What can hang from each mark
j_333: j_742
j_742: j_774
j_949: j_135 j_176
j_774: j_135 j_411 j_742
j_671: j_176
j_176: j_949
j_135: j_385 j_774 j_949
j_411: j_949

Every row comes from one small tree of marks. The marks that hang from a mark follow it in brackets, in the order of their numbers. Every link used is in the known rows. Which tree was each row made from?
Known rows
j_333{j_742{j_774}}: [  1   4   6  10  13  -3   3  -5   3   6  -6  -7   2   0  -2   1  -2   5
   0 -10   0  -2   9  -1   0  -1  12   4   2  -3  -7   6   1  -3   5  -5
  -2  -4  -1   2  -3   9   6  -5  -2   3   0   2   7  -2  -1  -2  10  -2
   7   4   3   1  -2  -5   2  -1  -5   2   2  -1   3  -2  -3   3]
j_333{j_742{j_774{j_135 j_411{j_949}}}}: [  3   1   3  10   3  -7  -5  -4  -2   6   9  -4   4  -7  -3  -4  -1   5
   5   3   0   0  11   4   6  -5  12 -12   1   4   0   4   0  -9   5  -4
   1 -10   6   1  -2   6   1  -7   9   1  -2   4   9 -10   6  -3  -2  -7
  10 -17  -2  -2  -2  -9  16   1  -5   7  -2  -7  -1  -3   0   0]
j_671{j_176{j_949}}: [  1   5  10   2   4  -5  -2  -3   7  -5   1  -1  -2   5   0 -17  -2   1
  14   6  -6   3   3   6  -4   4  -5   3   5  -4  -4   7   6   9   5   7
   7  -2  -1   7  -1  -2   0  -2   5  -8   1  -3   4   9  -3  -2   4  -1
   4  16  -2   6  -5  -1   4   7  -1   3  -2   1  -5   5  -4  -3]
j_742{j_774{j_135{j_385 j_949} j_411}}: [  0  -3  10  11  13   0 -15   2  -2   6  17  -8   8   7  -4 -21  -7  -1
   6   8   8   4   1  11  11  -2   2  -3  -6  -2   9   4  -1  -2   2 -11
  -2  -9   5   5   2   0   1   3   3   7  -2   1   1 -22  -4  -7   4  -2
   3 -23   5   5  -7  -5  15  -8  -4   9  -2  -8  -5  -3 -14   0]
j_333{j_742{j_774{j_135}}}: [  2   2   1   6   9  -5   1  -4   2   4   0  -5   6  -8  -3   4  -1   5
   8 -12   1   0   4   3   8   0   9  -2   4   2  -4   3   1  -8   7  -7
  -1  -5   0   1  -3   8   5  -7   3   2   2  -1   4 -10   3  -3   5  -3
   8  -7   2   1  -3  -8   8   1  -5   6   1  -4   4   1  -2  13]
j_135{j_385 j_774{j_742} j_949}: [ -9   6  11  10   8  12 -10   0  -5   6  13 -10  -2  16  -2 -27 -10  -4
  13  10   8   1  -7   7  11  -1   5  15  -1  -7   6   9   1   4  -4  -1
  -8   0  -2   8  -2   4  -3   9  -7   7  -2  16   3 -13   2  -3   7 -10
  -7  -8   4   4  -4   1   9  -9  -2  -6  -1  -1  -4  -9 -13 -22]
j_411{j_949{j_135{j_774} j_176}}: [ -1   3  -5   6 -13   7   2   1   5   1  15  -1   1  16   2  -9  -1   4
 -22   7 -12  -5  -9   4  -1  -1   8   3  -2 -12  -1  12  -1   1  -2   4
   3  -9   6  -4  -4 -10 -15  -3  10   6  -6  16   1  -4  17   1  10 -11
  -3 -20  -2  -3   5   4   6  -6   5  -7   0   1  -2   0   3 -17]
j_949{j_135{j_385 j_774}}: [ -3   0   5   7   2  11  -5   2  10   6  10  -6   4  13  -3 -13 -11   4
   3   0  -2  -1  -5   6   7   2   3  13  -1 -12   1   5  -4  -3  -3  -8
  -2  -7  -2   0   1  -1  -4  -2  -4   9  -6  15  -2 -13   2   1  17  -6
   2 -19   1   0   0   2  -2 -13   4   2   0   0  -3  -1  -7 -14]
j_949{j_135{j_774{j_411 j_742}} j_176}: [ -7   2  -7  13  -3   2  -6   3   7  -2  10   0   0  14  -4 -17  -4  -2
  15  13  -7  -4  -6   3   8   4   9  18  -7 -14  -3   8   1  -3   3   6
  -3  -4   6   5  -7  -4 -10   0   5   5  -4  12   0 -13   6   0  -2  -7
   6 -32  -7   2  -8   3  13 -11   2  -1   1  -1   0   4  -4 -10]
j_774{j_135 j_411{j_949{j_176}} j_742}: [ -4   2  -7   7 -11  -4  -7   2 -12  -2  15   1  -4  -2   0 -18   8  -3
   1  16  -2   1  -6   0   8  -1   7  -6   1   4   6   9   3  -2   3   3
   1  -5   8  -2  -7  -4 -13   0  18  -5   0   5   2  -5   9  -2 -21  -8
   1 -35  -7  -2  -6  -3  27   1  -1   1  -6  -4  -6   2   0  -5]
j_176{j_949{j_135{j_385 j_774{j_742}}}}: [ -8   4  10  10  -1  13  -5  -1   6   4  19 -10   5  16  -4 -35  -5   4
   0   7  -8   0  -5   7   4   5   4  10   0 -12   3   8   0   0   0  -4
   1  -5  -5   3  -3   2  -6   0  -4   0  -4  14   9 -13  -8   1  13  -8
   1 -13  -1   6  -8   0  11  -9   0   2  -1  -1  -8  -2  -1 -20]
j_176{j_949{j_135}}: [  2   0   3   4  -9   5  -1  -2   5  -2  12  -1   9   8  -3 -18   1   6
 -23   5 -16   1   4   5  -4   3   1  -2   0  -6   1   3   2   1   0   2
   8  -5  -2  -2  -2  -4  -5  -2   2  -2  -1  -2   6  -5  -9   2   9   1
   1  -1   0   4  -5   0   7  -8   0   4   1  -1  -6   7   6  -4]
j_411{j_949{j_135{j_774}}}: [ -2   2  -1   6 -12   9  -1  -2   8   4  15  -3   6  12   1  -8  -8   5
 -14   5 -10  -4  -2   4  -2  -4   5  -2  -2  -7   0   0  -3  -4  -2   1
   5  -7   3  -2  -1  -5 -11  -5   2   6  -6  16   4 -12   9   3  11  -8
  -2 -13   0  -4   3   0   1  -8   3  -3  -1   0  -4  -3   4 -18]
j_333{j_742{j_774{j_135{j_949} j_411}}}: [ -1   1   4  13  11  -6 -11  -3  -1   1   7  -2   9   1  -5 -10  -7   2
  10   4   2   2  10   9  14  -3  13  -3  -1   2  -2   6   3  -7   2   1
  -1  -6   4   7  -1   4   6   0   2   9   1  -2   7 -16   3  -6   4  -1
   7 -16   2   4  -7  -7  13  -6  -8   7   0  -7   2   1  -8   5]
j_176{j_949{j_135{j_774{j_411}}}}: [ -3  -1   6  11  -6   6  -8   1  14  -1  17   1   7  15  -2 -17  -6   2
   6  11 -16  -2   4   9   3   0   5   4  -7 -14   1   4   1  -3   0   1
   5  -4  -1   4   1  -3  -4  -3   0   3  -1   6  10 -13  -7   1   8  -5
   9 -14  -4   5  -5   2   7 -10   1   5   0  -2  -5   5   4 -10]
j_742{j_774{j_135 j_411}}: [  1  -4   2   5   5  -6  -6   3   2   1   8  -3  10  -5  -3   1   0   0
  15   2   1   1   2   5   4  -2   3  -6  -7  -2   4  -3  -1  -8   8  -8
   1  -6   4   1   0   3   3  -6   6   2   1  -2   1 -16  -5  -3  -6  -1
  11 -19  -2   0  -6  -7  10  -1  -2  10  -2  -7   0   3  -1  18]
j_949{j_135}: [  1  -2  -6   2  -6   2  -1   0   4   1   4   0  10   4  -4  -6  -2   3
 -10   0  -8  -1  -2   0   1   2   0   3  -2  -3  -4  -1  -2  -3   0   4
   4  -5   1  -1  -2  -3  -6  -2   2   3  -4   2  -2  -7   0   2   8   3
  -1  -9   0   0  -5   0   2  -8   2   4   0  -1  -1   3  -2  -3]
j_774{j_742}: [ -5   4  -2   4   0   0   1   0  -4   1   1  -4  -1   0  -2 -11   5  -1
   6   3   2   1  -3  -2   4   0   1   4   1   2  -1   0   0   0   3   4
  -3   2   0   2  -5   3  -1   2  -1  -2   1   2   3  -2  -3   0  -8  -1
  -2   0  -2   1  -8  -3   9   0  -1  -1   0   0  -2   0   0  -1]
j_949{j_135{j_385}}: [  1  -1   2   5   1   7  -6   2   5   6   8  -6   7   4  -4 -17  -7   5
 -10   1  -2   1   0   2   4   3   0   8   0  -3   0   2  -4  -2  -3  -4
  -1  -8  -1  -3   0  -4  -4   0   1   5  -6   6  -3  -8  -2   1  12   2
   0 -17   0   0  -3   2   3 -12   3   5  -1   0  -4   0  -7  -9]
j_176{j_949{j_135{j_774{j_411 j_742}}}}: [ -7   2   4  13  -6   6  -7   0   9  -2  18  -1   5  16  -4 -27  -4   1
  11  15 -14  -1   2   6   5   1   8   8  -6 -13   0   3   2  -3   2   3
   3  -2  -2   6  -4  -1  -5   0  -2  -2   1   7  11 -15  -8   1   1  -6
   8 -16  -5   5 -11  -1  14  -9   0   4   0  -4  -7   3   3 -10]
j_411{j_949{j_176}}: [  0   3  -4   2  -8   0   4   0  -7  -1   6   0  -6   6   3  -6   5   0
 -24   7  -3  -2  -2   0  -5  -1   4  -7   4  -2   2  11   2   7  -1   3
   2  -6   5  -6  -3  -5 -10   1  13   0  -2   6   1   8  12  -1   0  -8
  -5  -8  -3  -4   6   2  10   4   3  -6  -1   1  -3   1   2 -13]

Write each row's tree
[ -7   0   3  14   5   7 -11   4   8   6  15  -7   3  13  -5 -26 -10   0
  28  10   0  -1  -3   2  15   3   7  19  -5  -8   0   3  -4  -5  -1  -1
  -6  -5   0   6  -2   2  -5   0  -2   5  -6  17   2 -18  -1   0   2  -6
   6 -32  -5   1  -9  -1   9 -14   1   4  -2  -3  -5  -4 -11 -14] => j_949{j_135{j_385 j_774{j_411 j_742}}}
[ -8   4   9  12   0   6 -11   2  -2   9  15  -9  -7  13  -1 -25  -7  -3
  19  15   6  -1   0   2   9  -2   6   5  -1  -1   8   5  -2  -1  -3  -6
  -5  -4   2   4  -2   4  -5   1  -1   1  -4  21   9  -7   2  -2  -4 -14
   2 -23  -4  -2  -1  -2  12  -4   1  -3  -4  -2  -9 -11  -6 -27] => j_135{j_385 j_774{j_411{j_949} j_742}}
[ -3   1  12   7   2  12  -5   1  11   4  18  -6   6  16  -3 -22 -10   6
 -12   5 -10   0  -1  10   2   3   2   8  -2 -15   3   7   0   1  -2  -9
   2  -7  -6   2   2  -2  -4  -1  -3   4  -5  10   5 -10  -6   1  23  -8
   3  -9   2   5  -1   3   4 -12   2   4  -1  -1  -7   1  -2 -17] => j_176{j_949{j_135{j_385 j_774}}}
[ -9   7   0  10   1   7  -5   0  -5  -3  12  -1  -4  19   0 -15  -2  -5
   4  13   1  -4 -11   7   6   1   7  13  -2 -12   1  13   5   6  -2   9
  -6   2   3   7  -7  -3  -8   7   1   5   1  10   3  -7  12  -4   1 -12
  -8  -8   3   4  -4   3  12  -1  -2 -11   1   0   0  -2  -6 -14] => j_135{j_774{j_742} j_949{j_176}}
[  1   1  -2   5  -7   6  -2   1  -2   6  13  -7   1  11  -2 -22  -3   6
 -39   7  -5   1  -5   2  -1   4   5   1   3  -4   3  14  -2   5  -4  -3
   1 -14   1  -9  -4  -9 -14   0  12   5  -8  10  -4   1  10   0  12  -8
  -5 -21  -3  -3   3   3  11 -10   5  -1  -2   1  -7  -1  -6 -22] => j_411{j_949{j_135{j_385} j_176}}
[ -4  -2  11   8  11   5 -13   5   7   7   7  -4  -5  10  -1  -9 -10  -2
  29   6   5   0   1   6  12  -1   3  14  -4  -7   4   4  -3  -3  -2  -9
  -6  -3   0   5   4   1   2   0  -4   5  -4  11   3  -9   1  -2   4  -8
   9 -20  -3   0   3   2  -1  -8   1   1  -2  -1  -3  -4 -10 -17] => j_135{j_385 j_774{j_411}}
[ -3  -3   5  11   4   8 -13   5  14   6  11  -3   3  12  -3 -18 -12   3
  19   7  -1  -1   0   6  11   1   5  16  -6 -11   0   3  -4  -5  -3  -7
  -3  -7   1   3   3  -2  -4  -1  -2   8  -7  13   0 -16   0   0   9  -4
   9 -28  -4   0  -2   2   1 -16   3   5  -2  -2  -3   0 -10 -16] => j_949{j_135{j_385 j_774{j_411}}}
[  0  -2   8   2  12   1  -1   1   0   5   9 -11   8  -2  -3  -7  -3   4
  -2  -7   4   2  -5   6   2   2   0  -4  -2  -1   7   2  -3  -6   7 -16
   0  -9   0  -2   1   3   1  -6   4   3  -2   3  -2 -15  -2  -2   6  -3
   5 -14   4   1  -3  -6   8   1  -1   8  -2  -5  -2  -2  -8   9] => j_742{j_774{j_135{j_385}}}
[ -5   5  -4   8 -14   9   1  -1   4   5  17  -6   4  14  -1 -17  -5   3
  -9   9  -7  -4  -4   1   3  -3   8   2  -2  -4   0   1  -2  -4  -1   5
   3  -5   2   0  -6  -2 -11  -2   2   3  -7  23   7 -14   7   3   2 -10
  -3 -14  -2  -3  -3  -3  11  -7   2  -3  -1   0  -6  -4   5 -18] => j_411{j_949{j_135{j_774{j_742}}}}
[  0  -3   2   9   4  -5 -12   2  -4  -1  13  -3  11   3  -2 -11  -3  -2
   6   9   1   1   3   9   6  -4   3  -7  -6  -2   6   1   1  -4   4  -3
   1  -6   6   5   0  -1   0   2   3   6  -1  -4   2 -22  -3  -5  -3   1
   4 -16   4   4  -9  -7  14  -3  -5   7  -1  -8  -1  -2  -4  10] => j_742{j_774{j_135{j_949} j_411}}
[  0   0  -5   3  -3   1  -7   1 -10  -5  12   5   2   2  -1  -9   2  -3
 -15   9  -1   3 -11   8   6   2   1  -2   0  -2   2  11   4   3  -1   4
   0  -4   5   0  -3  -9  -7   6  10   5   1  -4  -6  -7  11  -4   0  -3
  -5 -17   3   3  -2   3  15  -4  -2  -1  -1  -3   2   4  -5   0] => j_774{j_135{j_949{j_176}}}
[  0   1   7   8  12   3  -6   2  -8   2  17  -9   5  11  -3 -19  -3   1
 -18   4   5   2 -11  13   4   2   2   0  -1  -7   8  14   1   4   3 -10
  -4 -11   3  -1  -3  -5  -7   3   9   9  -1   1  -4 -14   6  -6  12  -5
  -3 -20   6   4  -3  -1  16  -4  -2   2  -2  -5  -1   0 -12   0] => j_742{j_774{j_135{j_385 j_949{j_176}}}}
[  1  -3  -1   4  -2  -3 -14   2  -6  -2  13   7   7   0  -2 -14  -5  -4
   7  13   1   3   1   8  14  -3   2  -5  -3   4   6   0   2  -3  -4   6
   0  -2   5   6   2  -5  -2   7   4   4   3  -4   0 -16   2  -4  -7   1
   1 -21   1   3  -6  -1  13  -6  -4   6  -2  -6  -1   0  -5   2] => j_774{j_135{j_949} j_411}
[ -1   3  11  10  17   1  -7  -4  -4   8   9 -11   7   2  -5 -17  -7   5
  -2  -6   7   3   3  10  13   0  10   1   5   0   1  10   1  -2   0  -8
  -4 -10  -1   4  -1   5   4   2   2   9  -1   3   4 -17   3  -6  16  -4
   1 -10   7   4  -5  -5  13  -6  -7   6  -1  -5   1  -4 -14  -3] => j_333{j_742{j_774{j_135{j_385 j_949}}}}
[  1  -2   9   9   4  -1  -9   3  -3   9  16 -10   5   2  -2 -15  -4   2
  -7   5   5   2   4   8   4  -3   3 -13  -3   2  10   2  -4  -5   4 -15
   1 -13   4  -2   1   2  -3  -4  10   2  -5   6   3 -14  -1  -4  -1  -7
   6 -29  -1  -2  -2  -8  17   0   0   9  -5  -7  -7  -6  -5  -6] => j_742{j_774{j_135{j_385} j_411{j_949}}}
[  0  -1  -2   6   1   5  -2   3   1   2   7  -5   2   9  -3 -16  -2   4
 -18   3  -4   1  -8   2   2   7   1  10  -1  -9  -1  13  -2   4  -2  -3
  -1 -11   0  -5  -3  -9 -10   0   9   5  -6   4  -8  -3   4   0  12  -2
  -1 -23  -2   1  -1   6   9 -12   4   2  -1   1  -2   5 -11 -10] => j_949{j_135{j_385} j_176}
[  0   1  10   8  18  -1  -2  -3   0   9   3 -10   5  -6  -5  -6  -5   5
   9 -11   6   3   3   5  10   1  11   0   6   2  -1   6  -1  -7   5 -15
  -5  -8  -2  -1  -1   9   5  -7   3   6  -2   4   2 -10   2  -4  12  -4
   8 -13   2   2  -2  -7   9  -3  -4   8  -2  -4   1  -2 -10   4] => j_333{j_742{j_774{j_135{j_385}}}}
[ -6   3   8   9   3   6  -9   5   0   5  13  -5 -10  16   1 -17  -6  -1
   6  13   1  -3  -2   6   5   0   7   5  -2 -10   6  15   0   5  -4  -7
  -6  -8   5   1   0  -6  -9  -1   7   4  -5  15   4  -1  12  -4   4 -15
   4 -31  -4  -2   9   4  11  -5   3  -5  -3   0  -6  -5  -7 -27] => j_135{j_385 j_774{j_411{j_949{j_176}}}}
[  1   3  12   6   3   1  -7  -2  13   0  11  -7   2  10  -4 -35  -8   5
   3   4  -9   4   2   8  -1   7  -5   8   4  -8  -4  10   2   8   1   2
   8 -12  -2   4  -1  -6  -5  -2   5  -3  -7   2   2   2  -1   0  17   0
   4  -3  -2   6  -7   1   6  -3   1   9  -3   1  -8   5 -11 -12] => j_671{j_176{j_949{j_135{j_385}}}}
[  1   0  -8   8 -11  -1  -5   2   1   0  12   1   2   9  -2 -16   0   3
 -23  14 -11  -2   2   2  -1   0   6  -2  -3  -4   0   9   0   2  -2   7
   4 -11   8  -5  -4  -9 -14   0  14   2  -7   4   0  -1   9  -1   0  -5
   1 -29  -8  -3   0   2  14  -8   3   1  -2  -2  -6   4   0 -13] => j_774{j_411{j_949{j_135 j_176}}}
[  0  -1   9  12  19  -5  -9   0   2   8   6  -8   3  -5  -5  -8  -5   4
  23  -4   8   3   8   6  14   1  12   2   1   1   0   7  -1  -9   5 -14
  -5  -8  -1   3   1   8   8  -5   2   4  -1   2   3 -14   0  -5   5  -3
  14 -26  -2   2  -4  -6  12  -5  -4  11  -2  -6   0  -2 -13   4] => j_333{j_742{j_774{j_135{j_385} j_411}}}
[ -8   2   3   8   2   2  -6   1   5   0   6  -1  -3   8  -1 -10  -3  -6
  38  10   3  -3   0   0  10  -2   6  11  -6  -6   0   0   0  -5   3   2
  -4   4   2   8  -3   4  -1   0  -3  -1   0  11   5 -10   0  -1 -11  -6
   5 -16  -4   2  -7  -3   8  -3  -2  -1  -1  -1  -2  -4  -3  -6] => j_135{j_774{j_411 j_742}}
[ -2   2   6   7  -4  11  -6   0   7   9  18  -7   4  16  -1 -18 -11   7
 -15   5  -3  -2  -2   5   4  -1   4   3  -1  -7   1   5  -5  -1  -5  -7
   1 -11   0  -2   1  -5 -10  -3   1   7 -10  21   3 -10   8   2  16 -11
  -2 -15  -1  -4   4   1   2 -10   4  -2  -2   0  -6  -5  -3 -26] => j_411{j_949{j_135{j_385 j_774}}}
[  3  -2   1   6  -4  -5  -8   1  -2   4  15  -4   8  -2  -1  -5  -1   1
  -4   7  -1   0   4   5   1  -5   4 -18  -4   3   5  -1  -2  -6   6  -9
   5  -9   7  -2  -1  -1  -4  -5  10   1  -3   2   7 -14   0  -2  -7  -5
   7 -19   0  -2  -3  -8  13   3  -1   7  -4  -7  -5  -2   3   4] => j_742{j_774{j_135 j_411{j_949}}}
[ -9   5   8  12   9  11  -7   2  -7   3  14  -9  -7  20  -2 -26  -5  -5
   4  12   7  -1 -12   8  11   4   6  17  -1 -12   4  17   2   8  -4   1
  -9  -3   0   8  -5  -2  -8   9  -1   7  -1  14  -1  -5   9  -5   7 -12
  -8 -15   3   5  -4   5  13  -7  -1  -8   0   1  -2  -4 -13 -21] => j_135{j_385 j_774{j_742} j_949{j_176}}
[ -3   2   4   8  -4  12  -4   2   3   6  17  -7   0  19  -1 -17  -6   5
 -21   9  -8  -3  -8   7   2   2   6   7   0 -13   1  13  -3   2  -5  -5
   1 -12   2  -5  -3  -8 -14  -2   7   9  -9  18  -1  -5  14   0  17 -13
  -2 -25  -1  -3   6   5   7 -12   6  -4  -2   1  -5  -2  -4 -26] => j_411{j_949{j_135{j_385 j_774} j_176}}
[ -2   4  15   9   6   6  -8  -1  18   0  11  -7   1  17  -2 -30 -12   5
  18   5  -9   3  -3  12   3   6  -1  12   1 -15  -5  10   2   6   1  -1
   5  -9  -4   8   0  -5  -5  -5   1   2  -5  13   3  -7   4  -1  21  -7
   7  -4  -1   6  -6   3   0  -8   2   4  -2   2  -6   3 -11 -15] => j_671{j_176{j_949{j_135{j_385 j_774}}}}
[ -9   4   0  13   2   3 -11   3  -3  -4  12   0  -4  17  -1 -22  -1  -8
  17  18   1  -3  -6   6  11   0   7  13  -5 -12   2  12   4   5  -2   9
  -5   0   5   9  -6  -3  -7   9   3   6   1   9   2  -8   9  -5  -5 -10
  -2 -20  -2   4  -6   4  16  -6  -3  -8   0  -2  -1   0  -5 -16] => j_135{j_774{j_411 j_742} j_949{j_176}}
[ -3  -3   3   8   8   0 -16   5  -7  -1  13   2  -2   7  -3 -25  -2  -4
   1  15   5   5  -5  12  14   3   4   3  -1  -2   9  13   3   3  -4  -2
  -5  -8   5   2   1  -8  -6   8  10   6  -1  -2  -5 -12   8  -6  -1  -3
   1 -35  -2   3  -3   5  21  -7  -2   5  -4  -5  -2   1 -14  -7] => j_774{j_135{j_385 j_949{j_176}} j_411}
[ -7   3  -1  11   2  10  -5   2   4   3  13  -9  -1  17  -4 -26  -4   1
   2   7  -2  -2 -13   3   7   5   6  20  -2 -13  -1  13  -2  -1   0  -1
  -6  -7  -2   0  -7  -3 -11   0   3   7  -6  16  -3  -9   9   0   9 -10
   0 -27  -3   1  -6   2  10 -12   3  -2  -1   1  -3   1 -13 -16] => j_949{j_135{j_385 j_774{j_742}} j_176}
[  0  -2  -3   1  -9  -3  -8   2  -6   1  13   3   2  -6   1 -10  -1   0
   3  12  -3   2   1   3   6  -4   2 -14   0   8   7  -1  -1  -6   0  -2
   3  -5   6  -2   1  -2  -6  -3  11  -2  -1   3   4  -9   2  -1 -13  -4
   5 -23  -4  -4   1  -5  14   2   0   6  -5  -5  -5  -3   4  -2] => j_774{j_135 j_411{j_949}}
